What can hang from each mark
dimi: vigol
bige: duziva rulog
vigol: duziva rulog
rulog: bige medi nilo zezus
nilo: duziva
duziva: bige nilo zezus
medi: duziva rulog

Known rows, with every way that one mark hangs from another
nilo[duziva[bige]]: .03, .09, -.05, .47, .23, .04, .26, .35, .20, -.07, .36, -.14, -.16, -.05, -.12, .05, .06, .00, .10, .32, -.13, .34, .27
dimi[vigol[duziva[nilo zezus]]]: .11, -.04, -.26, -.17, -.19, -.02, -.30, -.25, .00, -.10, -.27, -.06, .30, -.09, -.10, -.26, .13, -.07, -.13, .04, -.06, .24, .17
duziva[bige]: -.13, -.05, -.15, .18, .13, .14, .22, .34, .15, -.17, .24, .01, -.16, .09, -.32, .03, -.07, -.11, .02, .02, -.13, .30, .15
rulog[bige medi[duziva] zezus]: .23, -.19, .30, -.56, -.35, -.08, .35, -.14, -.28, -.34, -.13, -.30, -.22, .13, -.08, .10, -.02, -.06, .31, -.32, .34, -.51, -.17
medi[duziva[bige] rulog]: -.24, .37, -.18, .22, .25, .29, .11, .19, -.44, .08, .45, .20, -.31, .55, -.42, .30, -.10, .21, .09, -.41, -.15, .24, -.25
dimi[vigol[duziva]]: .41, -.09, -.13, -.07, .21, .00, -.10, .03, -.04, -.34, .02, -.09, -.08, .16, -.72, -.21, .31, -.20, .32, -.09, -.22, .23, .27
duziva[bige[rulog]]: -.17, -.07, -.34, .27, .41, .13, .02, .46, .22, .10, .19, .35, -.33, .06, -.34, .01, -.04, .09, .07, .03, -.03, .18, .24
bige[duziva rulog[medi nilo]]: .23, -.17, .06, -.05, .22, .02, -.23, .06, .05, .09, -.27, .15, -.25, -.01, -.15, -.11, .14, -.12, .17, .15, -.06, -.02, -.01
bige[duziva]: .11, -.09, -.09, -.01, .29, .12, .01, .24, -.06, -.15, .15, -.09, -.14, .23, -.54, -.25, .09, -.22, .09, -.01, -.30, .20, .17
vigol[duziva rulog[nilo zezus]]: .19, -.03, .34, -.04, .46, -.24, -.14, -.03, .11, .11, .00, .23, .14, -.01, .22, -.04, .13, -.15, .04, .21, -.07, -.35, .20
medi[duziva rulog]: .03, .39, .07, -.04, .30, .21, .02, .19, -.53, .04, .40, .10, -.43, .58, -.65, .13, -.14, .17, .22, -.45, -.07, .07, -.21
bige[duziva[nilo zezus] rulog[medi]]: -.13, -.12, -.31, -.21, -.27, .11, -.22, .00, .03, .29, -.45, .27, .05, -.19, .11, -.32, -.14, .05, -.11, .14, .10, -.02, .03
medi[rulog]: -.02, .31, .17, .13, .21, .16, .10, .28, -.19, -.03, .37, .19, -.25, .32, -.72, .05, -.18, .00, .07, -.35, -.04, .13, .00
duziva[bige[rulog] nilo zezus]: -.45, -.01, -.47, .18, -.01, .10, -.15, .17, .27, .33, -.11, .37, .07, -.19, .30, -.05, -.25, .23, -.37, .14, .14, .17, .11
bige[duziva[zezus]]: -.06, -.08, -.25, -.05, .09, .15, .05, .06, -.11, -.01, .06, -.05, .10, .11, -.22, -.33, .07, -.05, -.06, -.05, -.19, .21, .04
dimi[vigol]: .26, -.08, -.07, -.08, .01, .01, -.01, .11, -.04, -.40, .15, -.27, -.21, .05, -.77, -.16, .07, -.08, .31, -.27, -.23, .26, .09
duziva[bige zezus]: -.28, -.07, -.32, .13, -.04, .20, .26, .16, .11, -.02, .13, .07, .07, -.03, .00, -.05, -.06, .07, -.15, -.02, .00, .31, .03
dimi[vigol[duziva[zezus]]]: .24, -.09, -.29, -.12, .04, .05, -.08, -.13, -.09, -.19, -.09, -.03, .15, .03, -.40, -.30, .31, -.01, .14, -.11, -.11, .22, .15
duziva[bige[rulog[medi]] nilo zezus]: -.37, -.08, -.40, -.02, -.43, .15, -.02, .12, .26, .31, -.36, .38, .01, -.31, .34, -.03, -.27, .15, -.19, .16, .29, .08, .00
duziva[bige nilo zezus]: -.40, .01, -.29, .10, -.29, .10, .02, .07, .19, .07, -.05, .02, .21, -.16, .31, -.01, -.24, .02, -.44, .13, .04, .32, .01
vigol[duziva]: .28, -.04, .08, -.10, .38, .05, .00, .27, .06, -.11, .03, .11, -.19, .22, -.49, -.19, .15, -.27, .16, .13, -.06, .11, .41
bige[duziva rulog[medi nilo zezus]]: .21, -.26, .16, -.05, .21, -.16, -.17, -.18, -.05, -.02, -.22, .15, -.13, -.07, .08, -.05, .16, .00, -.01, .09, .10, -.27, -.06
nilo[duziva[bige zezus]]: -.15, .10, -.20, .43, .05, .08, .31, .15, .15, .09, .25, -.09, .07, -.17, .20, -.03, .06, .18, -.08, .30, .00, .33, .13

Rows
-.02, -.04, .30, -.61, -.55, -.14, .09, -.07, -.09, .06, -.25, -.11, .06, -.07, .32, .05, -.30, -.05, .24, -.17, .20, -.73, -.15
vigol[rulog[bige medi[duziva[nilo]] zezus]]
.30, -.10, .45, -.46, -.27, -.05, .05, -.14, -.11, -.15, -.27, -.41, -.26, .10, .08, .18, .04, -.24, .29, -.13, .17, -.28, -.28
rulog[bige medi[duziva] nilo]
.07, -.14, -.46, .03, -.18, .08, -.29, .00, .22, -.01, -.38, .32, -.02, -.15, -.17, -.03, .16, -.06, .16, .13, -.02, .16, .23
dimi[vigol[duziva[bige[rulog[medi]] nilo]]]
.00, .04, .11, .28, -.30, .01, .24, -.16, .22, .10, -.11, -.20, .13, -.39, .64, .15, .12, .06, -.06, .45, .13, .23, -.13
rulog[medi nilo[duziva[bige zezus]]]
-.28, .36, .03, -.23, -.33, .11, -.07, -.20, -.36, .18, .02, -.01, .14, .24, .10, .15, -.27, .18, -.25, -.46, .20, -.16, -.32
medi[duziva[nilo zezus] rulog[bige]]
.10, -.01, .06, -.42, -.11, -.08, -.18, .00, -.25, .12, -.25, .15, -.41, .05, .09, .05, -.25, .21, .11, -.04, .40, -.40, -.08
bige[rulog[medi[duziva[nilo]] zezus]]
-.34, .36, -.11, .27, .12, .20, -.06, -.24, -.40, .26, .26, .12, .02, .35, .26, .36, -.03, .35, -.24, -.30, -.02, .24, -.56
medi[duziva[bige zezus] rulog[nilo]]
-.12, .10, .07, .27, -.25, .01, .24, .02, .32, .38, -.06, .04, .24, -.47, .73, .05, .01, .12, .15, .43, -.04, .00, -.12
vigol[rulog[medi nilo[duziva[bige zezus]]]]
.02, .35, .42, .33, .00, -.11, .08, -.27, .01, .14, .18, -.13, .27, -.12, .32, .20, .04, .12, -.23, -.04, .17, -.07, -.16
medi[rulog[bige nilo[duziva[zezus]]]]
.19, -.28, .38, -.36, -.42, -.14, .42, -.05, .07, -.41, -.16, -.19, -.03, -.14, -.14, .02, -.05, -.25, .15, -.22, .36, -.45, .06
rulog[bige medi zezus]
-.01, -.21, .08, -.06, -.03, -.06, -.05, -.30, .10, -.09, -.16, -.28, .37, -.06, .27, -.13, .20, -.20, -.28, -.02, -.08, -.02, -.11
rulog[bige[duziva[zezus]] nilo]
.00, .05, .38, .18, .16, -.16, -.04, -.41, -.19, -.18, .19, -.05, .30, .21, .00, .23, .14, -.08, -.34, -.36, -.04, -.27, -.21
medi[rulog[bige[duziva] nilo zezus]]
.02, .11, .05, -.17, .18, .02, -.22, .32, .24, .28, -.11, .29, .08, .00, -.09, -.22, -.16, -.28, .10, .27, -.20, -.10, .41
vigol[duziva[nilo] rulog]
.12, -.01, .26, -.51, -.40, -.08, .03, -.12, -.32, -.13, -.20, -.22, -.28, .10, .12, .08, -.23, .00, .05, -.05, .28, -.27, -.18
rulog[medi[duziva[nilo]] zezus]
.01, .15, .29, .19, .18, -.01, -.11, -.17, -.09, -.07, .16, -.06, .20, .25, -.23, .16, .11, -.21, -.21, -.30, -.21, -.02, -.17
medi[rulog[bige[duziva] nilo]]
-.19, -.17, -.13, .01, -.26, -.06, .00, .09, .19, .05, -.19, .33, -.09, -.25, .23, .13, -.24, .10, -.19, .12, .32, -.15, .09
duziva[bige[rulog[medi zezus]] nilo]
.13, -.02, .01, -.34, .02, .06, -.18, -.11, -.22, .32, -.33, .11, -.38, .00, .26, .00, -.01, .27, .22, -.02, .30, -.17, -.32
bige[rulog[medi[duziva[zezus]] nilo]]
-.17, -.06, -.52, .11, -.27, .06, -.21, -.25, .11, -.10, -.18, .01, .43, -.12, .11, -.10, .19, -.03, -.26, .08, -.15, .40, .12
dimi[vigol[duziva[bige nilo zezus]]]
-.03, -.18, -.09, -.17, -.29, -.21, -.16, -.27, .06, -.23, -.03, -.21, .54, -.14, -.03, -.20, .03, -.10, .00, -.28, -.33, -.36, .05
dimi[vigol[rulog[bige[duziva[nilo]] zezus]]]
.16, -.17, .26, -.02, .15, -.10, -.09, -.11, .13, -.21, -.06, -.32, .15, .05, -.07, -.04, .20, -.37, -.09, .02, -.20, -.02, -.01
rulog[bige[duziva] nilo]
-.38, .11, -.35, -.07, -.21, .16, -.05, -.03, -.14, .16, -.01, -.08, .03, .11, .40, .07, -.20, .18, -.27, .03, .02, .25, -.21
medi[duziva[bige nilo zezus]]
.14, -.18, .08, .14, .59, -.21, -.30, -.11, -.04, .02, .05, .15, -.08, .04, .06, -.06, .17, .07, -.18, .09, -.03, -.17, .05
bige[duziva rulog[nilo zezus]]
-.07, .35, .33, .73, .31, -.17, .11, -.21, -.08, .01, .49, .03, .10, .01, .32, .47, .08, .25, -.32, .08, .04, .09, -.12
medi[rulog[nilo[duziva[bige]] zezus]]
.25, -.10, .21, -.53, -.34, .08, .26, .10, -.16, -.21, -.17, -.29, -.37, .19, -.32, .03, -.02, -.19, .46, -.25, .16, -.27, -.13
rulog[bige medi[duziva]]
-.16, -.02, -.20, -.10, -.16, .07, -.17, -.04, -.02, .07, -.12, -.09, .26, -.02, .08, -.30, -.11, -.08, -.35, .12, -.15, .23, .03
bige[duziva[nilo zezus]]
.33, -.05, .64, .17, .13, -.43, .11, -.23, .20, -.25, .13, -.46, .11, -.25, .38, .19, .15, -.07, -.14, .24, .23, -.29, .11
rulog[bige nilo[duziva] zezus]
-.25, .03, -.05, -.27, -.40, .03, .11, .04, -.13, .17, -.07, .12, -.01, -.01, .43, .17, -.28, .11, .15, -.02, .01, -.33, -.20
vigol[rulog[medi[duziva[bige nilo]] zezus]]
.10, -.02, -.34, -.14, .08, .07, -.07, .01, .01, .09, -.04, .19, .27, -.05, -.31, -.40, .19, .05, .37, -.13, -.30, -.01, .19
dimi[vigol[duziva[zezus] rulog]]
.08, .01, .28, .53, .27, -.26, .13, -.13, .15, -.13, .31, -.23, .06, -.18, .48, .28, .16, .08, -.24, .40, .03, .10, .05
rulog[nilo[duziva[bige]] zezus]
-.02, -.01, -.13, .53, .49, -.16, .15, .20, .17, .07, .37, .22, -.18, -.14, .10, .10, .07, .34, .00, .27, .14, -.02, .32
nilo[duziva[bige[rulog[zezus]]]]
.28, -.06, .21, -.25, -.28, -.05, -.06, -.01, .12, -.10, -.18, -.14, -.05, -.23, -.25, -.10, .01, -.12, .53, -.13, -.26, -.06, -.15
dimi[vigol[rulog[medi nilo]]]
-.05, .19, .13, .50, .31, -.09, .03, .27, .37, .27, .31, -.02, .05, -.23, .37, .14, .02, .01, .14, .46, -.29, .12, .12
vigol[rulog[nilo[duziva[bige]]]]
